Each row was made from one path, in order. Every step used is in the known rows, and no mark comes twice. Write each row's path.
In the rows, zero is written as 128.
Known rows:
vilomub vefivo zelon peme tonag lutez: [110 160 126 105 118 133 103 140 119  98 119  72 176 126  81 154 162  89
 156 109 146 119  97  56 105 130 126 164 105  85 118 111 157 130 112 121
 105 131 191  85 146 131  62 196 175  86  95 141  74 199 162 136 116 122
 145 104 131  74 130  96  87 113  66 128  59 150 107]
lutez zelon tonag vefivo: [118 106  94 128 124  99 160 127 139  82  94 192 216 116  94 186  73 150
 160 143 127 145 155 149  84 152 111 183 131 137 122 145 144 134 111 154
 153 117 185 124  89 124 122 133 149 144 117 143 151 180 137  49  98 141
  90 127 106 119 129 144 127  86 109 181 107 122  89]
tonag zelon peme: [139  93 109 139 102 123 127 121 116  94 133 121 173 123 101 185 157 132
 146 119 141 105 134 132  86 137 115 138 137 137 119 134 139  93  73 143
 144 102 172 126 132 182 111 132 155 109  70 163 104 208 117 102 111 111
 111 106 123 121 135 119 112 119  95 203  95 110 135]
vilomub vefivo: [117 115 123 102  77  97 106 143 117 103 117 150 179 106  81 157 133  98
 128 108 133 146 123  88  87 140 115 175 134 188 132 109 154 162 112 149
 127 135 190 103 122 134 139 166 167 102 119 180 102 143 128 119 106 122
 117 107  94 120 127 104 142 109  78 157 112 108 116]
lutez zelon tonag: [114 113  91 123 115 103 161 133 134 104  84 170 201 106  83 169  88 153
 147 136 133 138 147 134  88 151 108 197 141 178 124 138 142 133 105 163
 139 109 174  84 106 149 164 133 166 124 126 156 132 147 123  71 111 117
  93 122 108 109 153 100 131  91  75 158 106 133  98]
tonag lutez: [125 115  85 128 107 120 105 137 104 107 133 142 182 114 100 169 124 127
 142 124 147 111 111  83  92 117 171 199 131 155 125 104 151 120 128 153
 138 137 199  85 148 159 101 139 162  89 119 165 108 129 112  79  95 121
 128  91 107  86 164  93 130 112  99 200 124 133 109]
tonag zelon: [129 103 120 153  93 103 121 141 102  92 126 153 190 121  87 181 134 118
 149 130 125  98 126 113  82 108 149 153 144 167 116 142 159 104 101 144
 158 109 190 123 122 156 108 126 153 106  95 172 107 165 121  68 111 113
 109 118 119 108 147 116 132 114 109 227 104 120 114]
peme vilomub vefivo zelon: [146  90 153 128  46  88  85 136 117 111 109 121 147 128  86 148 149 106
 108 128 116 140  87  89  71  72 132 157 126 165  95 148 158 190 123 141
 144  98 172 113  99 151 128 153 182  85 113 162  93 111 135 125 130 140
  86  96 110  91 158  98 134 144  99 144 128  95 125]
lutez zelon: [125 101  87 123 111  93 145 142 115 109 114 149 179 114  98 168 104 130
 149 139 125 129 134 121  87 159 131 182 137 174 109 124 155 118 102 157
 134 110 167 108 137 159 163 125 172 121 102 165 119 142 105  79  98 123
 107 140 108  98 144 100 132  82 105 182 126 121 100]
tonag lutez zelon peme vilomub vefivo: [154 110  85  75  98 122  92 111 140 125 101  84 141 109 118 151 115 127
 129 134 138 164 124 121 102 189  98 178 120 161 114 100 124 149 110 140
 109 104 170 102 132 199 131 169 186  89 107 136 102 167 120 143 103 122
 124  84 126  79 176  84 116  82  65 121 136 116 118]
lutez zelon peme tonag: [125 145  87 102 138 131 150 145 142 115 117 106 194 132 102 177 137 126
 180 119 152 141 153 130 103 196 107 168 107 113  92 125 143 100  75 150
 105 104 154  99 162 169 144 151 165 146  79 148  98 201 120 109 102 122
 125 146 121 104 121 113  96  89  69 168  79 134 117]
lutez zelon peme tonag vefivo: [137 140  88 117 146 131 144 140 149  95 135 133 206 127 125 179 133 134
 194 129 142 141 180 144  97 196 102 151  92  85  88 126 153  98  79 141
 117 122 174 132 153 126 107 146 156 168  65 146 119 227 132  97  80 140
 117 136 112 109 116 146  89  91 108 174  80 132 100]
peme tonag: [132 148 111 127 110 128 130 162 121  83 139 144 211 134  92 176 155 104
 167 113 151 124 136  89  93 117 156 173 113 143 101 124 167 119 112 157
 130 135 174  95 138 132 117 147 158 136 101 182  87 149 126 100 108 135
 111 135  97 104 128 119 112 127  87 192  80 137 107]
vilomub vefivo tonag lutez: [119 128 105  98  97 120  91 137  90  73  86 142 171  97  87 173  85  99
 132 138 155 137 133  79 118 169 139 200 116 163 158 107 121 140 139 149
 132 149 218  89 114 128  81 152 152  87 137 143 116 170 134  93  78 102
 130  99 113  72 155  99 119 114  62 161 131 129  75]
lutez zelon tonag vefivo vilomub: [113 114  90 109 113  86 151 120 125 145 108 206 214 120 100 190  97 144
 162 136 142 151 179 160  75 155  98 184 156 155 121 116 151 133 106 152
 123 103 178 106 122 128 133 126 163 163 103 169 140 198 118  66  86 152
 104 100 102 146 119 153 129  78 115 181 111 123 117]
peme vilomub: [154  81 117 130  63 116  91 137 119  99 135 154 166 127 126 162 156 126
 122 129 138 137 115 108  73 105 147 159 127 175  98 126 160 153 106 166
 148 114 167 106 125 189 135 124 165 121 102 178  96 110 102 105 107 132
  90  92 100 108 160 122 142 142  94 188 135 101 128]
tonag zelon peme vilomub: [157  83 109 140  72 130  92 120 124  93 133 116 154 125 137 182 169 138
 131 125 132 121 122 134  83 106 121 121 126 152  97 138 141 122  73 157
 155  88 162 134 116 212 117 127 163 119  75 159  98 173 104 113 117 114
 100  86 119 110 154 125 116 138  85 196 115 106 138]
zelon peme vilomub vefivo tonag lutez: [153 104  89  87  77 144  61 118 117  76  79 105 146 104 128 164 115 119
 117 136 157 157 125  97 115 193 104 173  98 141 129 104 105 155 118 161
 136 127 200  98 109 183  89 155 163  99 112 126  95 178 127 144  91 106
 116  70 124  67 176 113 111 136  38 120 145 112 104]
peme vilomub vefivo: [150 102 133 104  48  97  81 141 123 101 107 146 166 112 105 158 141 101
 110 122 127 162 115 104  85 110 120 165 131 210 105 119 154 191 117 150
 138 120 170 103 104 166 146 157 170 106 116 166 105 118 127 138 112 133
  98  84  99 107 161 112 141 125  79 153 142  98 124]
tonag lutez zelon peme vilomub: [162 100  60 109 114 134 106 118 139 118 107  92 146 118 141 163 122 146
 141 145 152 140 114 130  97 184 138 175 119 142  97 107 136 124 104 156
 120  83 172 101 148 215 129 139 182 108  95 137 109 144  97 121 102 119
 119  98 127  71 174  90 113  96  78 160 134 119 124]

Which path is each row?
[ 96 129 137 121  90  99 121 125 118  97  83 135 172 117  39 162 113 109
 128 117 131 119  87  67  94  94 130 199 135 153 155 131 146 166 143 139
 139 119 207  66  84 122  82 183 173  70 140 144 110 144 155  83 120 116
 117  86 120  77 146  70 125 107  71 139  93 143  94]
vilomub vefivo zelon tonag lutez
[160  88 135 115  58 122  90 118 123 105 115 105 163 117 112 169 154 113
 115 118 125 144 125 126  92 143  94 127 131 183 108 137 144 157  86 135
 143  99 162 133  98 191 130 156 172 100  86 159  96 187 132 140 128 110
 108  79 122 117 152 112 124 122  70 170 126 100 142]
tonag zelon peme vilomub vefivo
[132 110 106 106  87  88 103 134 108 126 150 189 205 132 137 180 149 124
 150 125 147 129 173 128  62 113 133 163 146 151 102 107 167 125 107 144
 133 129 179 124 158 141 113 123 158 142  88 202 108 170 111  85  80 160
 115  90  91 146  99 167 136 117 143 209 115 102 136]
tonag vefivo vilomub
[156  88  83 103  95 120 117 120 138 114 111 112 146 126 140 160 132 151
 130 136 139 156 140 147  89 168  98 152 123 154  87 126 135 133  82 165
 126  75 153 110 139 208 176 128 169 129  85 149 110 150 102 123 114 120
  93 100 119 106 159 120 128 109  76 156 139 102 132]
lutez zelon peme vilomub
[157  79 127 126  66 106 103 128 122 110 117 100 140 147 132 148 182 147
 119 121 147 121  91 103  70  64 112 123 119 120  76 145 147 150  84 156
 137  80 154 114 109 200 129 142 170 101  83 170  87 154 113 123 128 127
  90  92 115  97 153 126 119 156  94 164 112  98 144]
vefivo zelon peme vilomub
[161 119  84  93 100 111  99 130 110  98  65 130 163  98 107 166  59 115
 126 160 123 149 128 110 108 192 134 210 112 186 130 117 119 153 147 150
 135 122 192 104 115 161 113 136 172  96 130 112 126 147 130 106  82 114
 104  98 127  51 199  99 123 100  54 146 153 115  69]
peme vilomub vefivo tonag lutez zelon
[138 116  56 105 139 133 136 124 119 115 118 109 170 116 110 160 111 142
 154 137 155 125 130 117  93 188 123 184 127 125 124 102 128  97  99 148
 114  99 183  93 170 197 123 136 173  99  94 144 104 172 108 101  97 116
 137 110 120  80 148  92 113  84  77 158 123 134 107]
tonag lutez zelon peme
[134 116  56 113 140 118 132 141 105  93  79 146 174 107  98 169  52 131
 159 158 145 124 139 105 105 188 159 215 124 151 149 121 127  98 134 161
 136 122 197  96 143 155 125 113 157 101 116 119 130 165 114  50  69 112
 120 132 123  50 176 101 119  99  74 176 140 131  70]
vefivo tonag lutez zelon
[131 115  74 124 111 127 101 139  87  75  97 155 180 111 108 174  91 123
 145 141 169 108 125  77 109 150 165 202 120 138 149 119 133 113 136 162
 150 142 205  95 129 149  74 124 142  92 124 144 114 147 117  67  73 108
 119 100 112  63 165 117 122 135  82 191 128 132  81]
vefivo tonag lutez
[127 152 109 124 133 141 116 138 116  91 140  76 168 148  91 174 175 118
 166 117 150 105 107  59  95 117 157 167 101  61  98 120 153 108 102 145
 118 106 184  89 165 148  59 168 167  98  79 144  85 187 142  98 107 121
 134 104 129  72 125 103  82 133  86 158  72 152 116]
vefivo zelon peme tonag lutez
[121 119  91 133 113 127 124 130 120  77 105 159 192 109  77 167 105 138
 143 122 161 124 116  83 102 127 151 206 136 161 142 116 136 135 127 168
 148 145 202  62  97 148  84 154 163 104 134 156 121 141 125  61 104 108
 121  90 101  90 146 100 126 110  78 182  99 140 101]
zelon tonag lutez
[122 103 135 102  71  94 104 127 115 112 111 100 159 127  84 160 166 105
 119 109 140 138 112  87  85 128  78 141 123 132 112 132 141 153  85 143
 113  98 177 112 113 143 126 166 173  84  98 159  91 180 133 145 125 121
 118 105 120 105 117 105 117 121  88 121 108 104 135]
vilomub vefivo zelon peme
[127 110 144 129  60 108  97 117 129  85  79 129 159 108  77 161 120 116
 105 131 125 134  82  74  88  76 139 196 131 162 130 136 150 193 144 141
 147 117 186  82  77 150  87 175 184  74 133 141 100 128 155 101 130 115
  97  63 117  72 179  85 125 133  72 120 116 131 102]
peme vilomub vefivo zelon tonag lutez
[125 138 107 114 121 147 125 148 129  86 135 113 195 137 105 165 178 119
 172  98 169 136 137 104 103 154 112 147 109 115  91 122 148 109  77 159
 119 136 161  96 154 151 115 157 157 134  78 170  76 182 126 118 103 123
 122 127 111 122 106 123  97 125  74 162  77 129 130]
zelon peme tonag
[136 115  70 116 131 105 140 141 115 116 112 131 179 107  93 165  92 121
 160 144 131 119 124 103  93 164 161 206 140 153 127 111 148 104 131 150
 119 110 188  92 159 166 127 139 175 103 111 148 114 145 105  72 101 122
 135 122 111  62 163  84 130  77  96 190 124 137  92]
tonag lutez zelon
[130  98  78  98 122 107 148 128 134 111 113 114 178 121 121 167 123 144
 155 126 156 145 149 137  92 189  95 170 124 143 102 117 132 106  69 158
 112  92 164 113 144 179 164 127 169 124  86 155 115 173 104 116 102 120
 115 129 111 108 134 111 123  88  85 160 116 114 129]
lutez zelon peme
[ 96 101 143 136  85  86 137 132 116  80  98 164 183 134  68 158 133 142
 133 118 141 119 107  83  76  51 132 177 128 138 118 159 141 147 111 159
 149 106 181  94  85 134 119 143 159  97 119 166 118 142 131  69 127 121
  91 116 101 103 138 115 129 139  97 169  87 124 118]
vefivo zelon tonag
[130 103 167 126  52  89 100 124 134  97  78 148 163 118  69 152 133 119
 100 124 118 157  89  91  84  77 101 171 133 186 113 158 150 201 122 148
 153 109 170  97  55 137 121 176 177  94 135 153 112 127 141 112 137 125
  77  76 104 103 145 105 134 140  81 125 110 109 116]
peme vilomub vefivo zelon tonag
[ 89 118 156 129  71  88 123 130 120  88  79 152 168 116  55 150 125 111
 125 112 122 139 117  72  89  74  99 178 142 162 133 147 148 174 124 146
 147 124 179  87  66 121 110 179 163  88 129 164 111 150 152 102 133 115
 103  97 105 112 137  99 132 125  79 133  85 124 110]
vilomub vefivo zelon tonag
[132 138  68  83 132 132 112 123 111 101  67 103 156 100 101 162  70 122
 149 136 155 151 151 114 127 232  87 199 106 151 144  99 113 123 114 153
 115 124 196  94 133 162 112 151 158  90 116 109 124 208 128 120  72  99
 131 104 127  70 161 103 104  82  43 127 135 132  85]
vilomub vefivo tonag lutez zelon peme
[135  88 117 134 101 107 108 126 120  95 140 141 168 138 115 159 165 144
 145 123 145 121 136 110  74  87 119 121 114  78  81 140 137 129  84 147
 142  97 178 148 117 140  91 143 153 117  78 165 124 201 136  92 105 150
 104  96 103 107 110 152 107 137 129 171  92 104 126]
tonag vefivo zelon peme
[124  93 121 127  82 112 123 132 111 109 126 114 160 144 109 162 176 137
 139 114 151 121 116  92  83  80 114 134 123 109  87 136 138 123  78 156
 129  97 165 106 128 170 134 146 162  90  85 174  98 170 119 105 119 119
 108 106 116 104 125 116 111 128 110 164  97 113 138]
vefivo zelon peme
[164 108  52 101 122 142 105 116 118  92  80 100 144 114 148 159  91 160
 141 154 154 143 133 135 109 198 126 184  98 128 119 116 109 118 105 167
 128  96 187  98 130 206 128 116 159 117  99 117 120 175  99  98  76 105
 116  97 126  58 193 111 108 113  41 153 152 116  96]
vefivo tonag lutez zelon peme vilomub
